What can hang from each mark
mebules: fafil gumefo sosif
gumefo: dode mebules
sosif: dode mebules suni
fafil: dode mebules
nabon: dode mebules
suni: fafil
dode: fafil gumefo sosif

Each row was made from one small tree. The marks that hang from a mark follow it in brackets, in alphabetical order. Every link used is in the known rows. Write each row's tree.
In the rows, zero is written as 128.
Known rows
mebules{fafil{dode}}: [120 163 145 121 125  86 128 117 130 154 177 106 117 101 142 185 174 124
 130 139 125 139 102]
gumefo{dode{fafil{mebules} sosif{suni}}}: [127 123 147 140 151  89 125 156 155 190 195 140 129 148 122 191 152  78
 123 126 113 110  92]
nabon{dode mebules{fafil gumefo sosif}}: [127 168 185 119 135  79 120 148 127 188 231 139 143 146 150 203 184  92
 121  99 117 169 128]
suni{fafil{dode{gumefo} mebules}}: [108 164 175 128 141 104 119 127 110 167 198 126 126 117 149 180 168 112
 134 124 123 114  98]
mebules{fafil{dode{gumefo}} sosif{suni}}: [125 149 177 116 129  83 134 139 140 180 181 123 129 139 119 202 182 107
 125 104 125 142 114]
suni{fafil{dode{sosif}}}: [123 173 166 137 145  96 120 119 124 139 171 126 105 130 138 168 172 110
 135 128 116 154  88]
nabon{mebules{gumefo sosif{dode}}}: [126 179 181 118 132  76 127 142 130 201 192 134 131 149 140 190 167  88
 134  72 114 183 124]
gumefo{mebules}: [131 147 129 118 135  84 121 125 101 161 192 115 123 121 116 153 138 110
 116 152 124 121 111]
sosif{suni}: [134 139 158 125 130  92 135 130 141 157 171 114 126 121 118 161 148 100
 124 137 117 139 110]
suni{fafil{dode{gumefo{mebules}}}}: [121 172 155 121 139  95 109 123  97 157 198 131 128 112 140 170 169 114
 122 136 128 124 108]
gumefo{dode{fafil}}: [121 140 127 124 134  92 109 136 131 160 173 116 129 108 124 197 154  99
 135 127 117 125 105]
gumefo{dode{sosif} mebules{fafil}}: [136 145 113 121 146  78 122 134 121 192 206 124 127 146 123 177 167  99
 100 124 119 114 100]
mebules{sosif{dode}}: [128 163 184 116 137  81 131 137 119 170 161 103 121 140 118 183 159 122
 134  82 118 165 104]
gumefo{dode{fafil} mebules}: [127 142 115 120 142  80 103 139 116 171 198 125 135 111 120 189 147 101
 123 139 124 107 107]
gumefo{dode}: [123 154 136 117 135  92 122 124 124 164 174 105 125 121 124 179 161 106
 128 115 112 123 111]
gumefo{dode mebules}: [130 156 123 113 142  82 115 125 110 176 197 116 131 124 118 172 153 109
 117 125 121 107 115]
nabon{dode}: [126 158 176 128 140  99 123 139 115 135 182 103 122 113 137 165 168 113
 125 139 114 146 116]
mebules{gumefo sosif}: [124 167 155 117 130  75 125 133 122 176 166 117 115 145 106 182 147  83
 142  84 115 158 121]
dode{gumefo{mebules{fafil}}}: [128 135 119 115 129  89 123 136 100 189 199 116 134 126 130 169 154 103
  99 146 125 110 115]
gumefo{dode{sosif{suni}} mebules{fafil}}: [145 137 130 122 149  77 130 140 145 197 211 136 135 149 123 178 169  92
  94 122 120 118 102]
dode{gumefo sosif{mebules}}: [121 122 129 134 132  96 144 150 108 188 185 123 117 169 122 153 169  65
 113 123 105 153 116]

Which tree is each row?
[125 124 167 132 131  93 142 174 145 192 185 128 149 126 144 185 177  79
 113 108 118 172 116] | sosif{dode{fafil gumefo} mebules suni}
[131 155 163 137 142  90 138 133 149 152 161 127 103 138 122 165 170  94
 130 136 116 154 103] | fafil{dode{sosif{suni}}}
[117 159 191 132 150  80 114 167 124 175 208 131 127 137 127 207 156  86
 138  98 120 141 115] | nabon{dode{fafil{mebules{gumefo sosif}}}}
[117 158 195 131 142 103 128 134 133 171 201 137 136 120 147 181 173 106
 129 123 124 116  99] | sosif{suni{fafil{dode{gumefo} mebules}}}
[116 157 138 121 124  97 129 127 124 169 170 110 119 108 143 185 180 108
 126 134 122 132 113] | mebules{fafil{dode{gumefo}}}
[123 163 189 127 137  82 137 128 141 153 217 135 142 117 147 174 186 110
 129 116 123 162 101] | sosif{mebules suni{fafil{dode}}}
[121 156 145 117 132  75 103 147 133 201 205 151 139 143 125 221 161  71
 143  88 115 148 122] | nabon{mebules{gumefo{dode{fafil}} sosif}}
[132 138 181 141 150  96 133 138 139 171 201 140 129 154 134 159 148  95
 115 126 116 127  82] | dode{sosif{suni{fafil{mebules}}}}
[126 158 178 137 144  85 136 164 166 200 180 133 136 110 146 194 152  80
 128  96 123 150 108] | sosif{dode{fafil{mebules{gumefo}}} suni}
[136 142 147 131 145  91 134 138 150 176 171 126 120 153 115 171 165  83
 116 111 107 138 105] | gumefo{dode{sosif{suni}}}
[112 194 195 123 145  75 117 127 122 178 207 136 123 135 131 201 165 102
 150  74 126 141 101] | suni{fafil{dode mebules{gumefo sosif}}}
[112 121 137 132 131 103 119 151 112 182 183 121 127 121 129 182 139  87
 131 147 120 105 106] | dode{fafil{mebules} gumefo}
[127 166 131 116 134  75 122 118 116 164 205 116 123 104 136 178 167 127
 117 149 134 118 104] | gumefo{mebules{fafil{dode}}}
[115 170 167 126 134 105 115 122 109 149 172 121 122 107 144 177 175 112
 135 124 120 140 105] | suni{fafil{dode{gumefo}}}
[138 114 128 137 142  94 121 163 126 180 179 147 122 149 113 164 143  67
 105 156 120 128 110] | dode{fafil gumefo{mebules} sosif{suni}}
[129 139 180 127 133  84 138 134 133 163 218 134 151 130 140 163 167 100
 117 116 119 160 102] | sosif{mebules suni{fafil}}
[130 157 182 114 133  73 134 129 149 167 190 121 126 132 118 201 175 122
 131 109 128 149 103] | mebules{fafil{dode} sosif{suni}}
[131 141 175 150 150  83 139 181 156 172 207 149 131 145 142 178 183  48
 114 114 110 184 123] | nabon{dode{fafil sosif{mebules{gumefo} suni}}}
[123 149 156 121 129  79 149 143 134 189 204 105 142 121 155 178 184 113
 109 102 122 171 104] | sosif{dode mebules{fafil}}
[115 179 160 124 146  88 116 129 129 192 210 133 140 120 146 194 162  87
 131  76 116 117 105] | suni{fafil{mebules{gumefo{dode}}}}
[128 152 171 134 135  76 144 168 165 199 189 135 144 115 146 188 174  66
 122  87 119 187 121] | sosif{dode{fafil} mebules{gumefo} suni}
[127 191 203 122 143  75 122 129 145 163 185 141 127 128 125 198 176  97
 143  71 124 172 109] | mebules{gumefo sosif{suni{fafil{dode}}}}
[115 153 163 137 138  96 133 139 114 168 197 136 120 151 147 167 192  84
 123 114 113 164 101] | suni{fafil{dode{gumefo sosif{mebules}}}}
[134 124 151 135 136  83 152 148 141 178 195 131 124 165 120 151 165  74
 112 127 110 163 108] | dode{sosif{mebules suni}}
[126 152 208 131 146 105 134 150 137 191 196 128 149 125 156 177 168 105
 113  93 120 134  99] | sosif{dode{gumefo} suni{fafil{mebules}}}
[126 166 158 139 138  74 152 146 158 187 190 142 112 150 133 168 187  57
 125 101 113 183 122] | fafil{dode{sosif{mebules{gumefo} suni}}}
[116 186 170 143 151  89 126 130 132 174 195 141 107 136 148 177 168  83
 136 103 118 143  95] | suni{fafil{dode{sosif} mebules{gumefo}}}
[139 144 188 141 151  98 137 153 141 145 179 122 117 147 131 158 172  92
 110 135 108 158 111] | nabon{dode{sosif{suni}}}
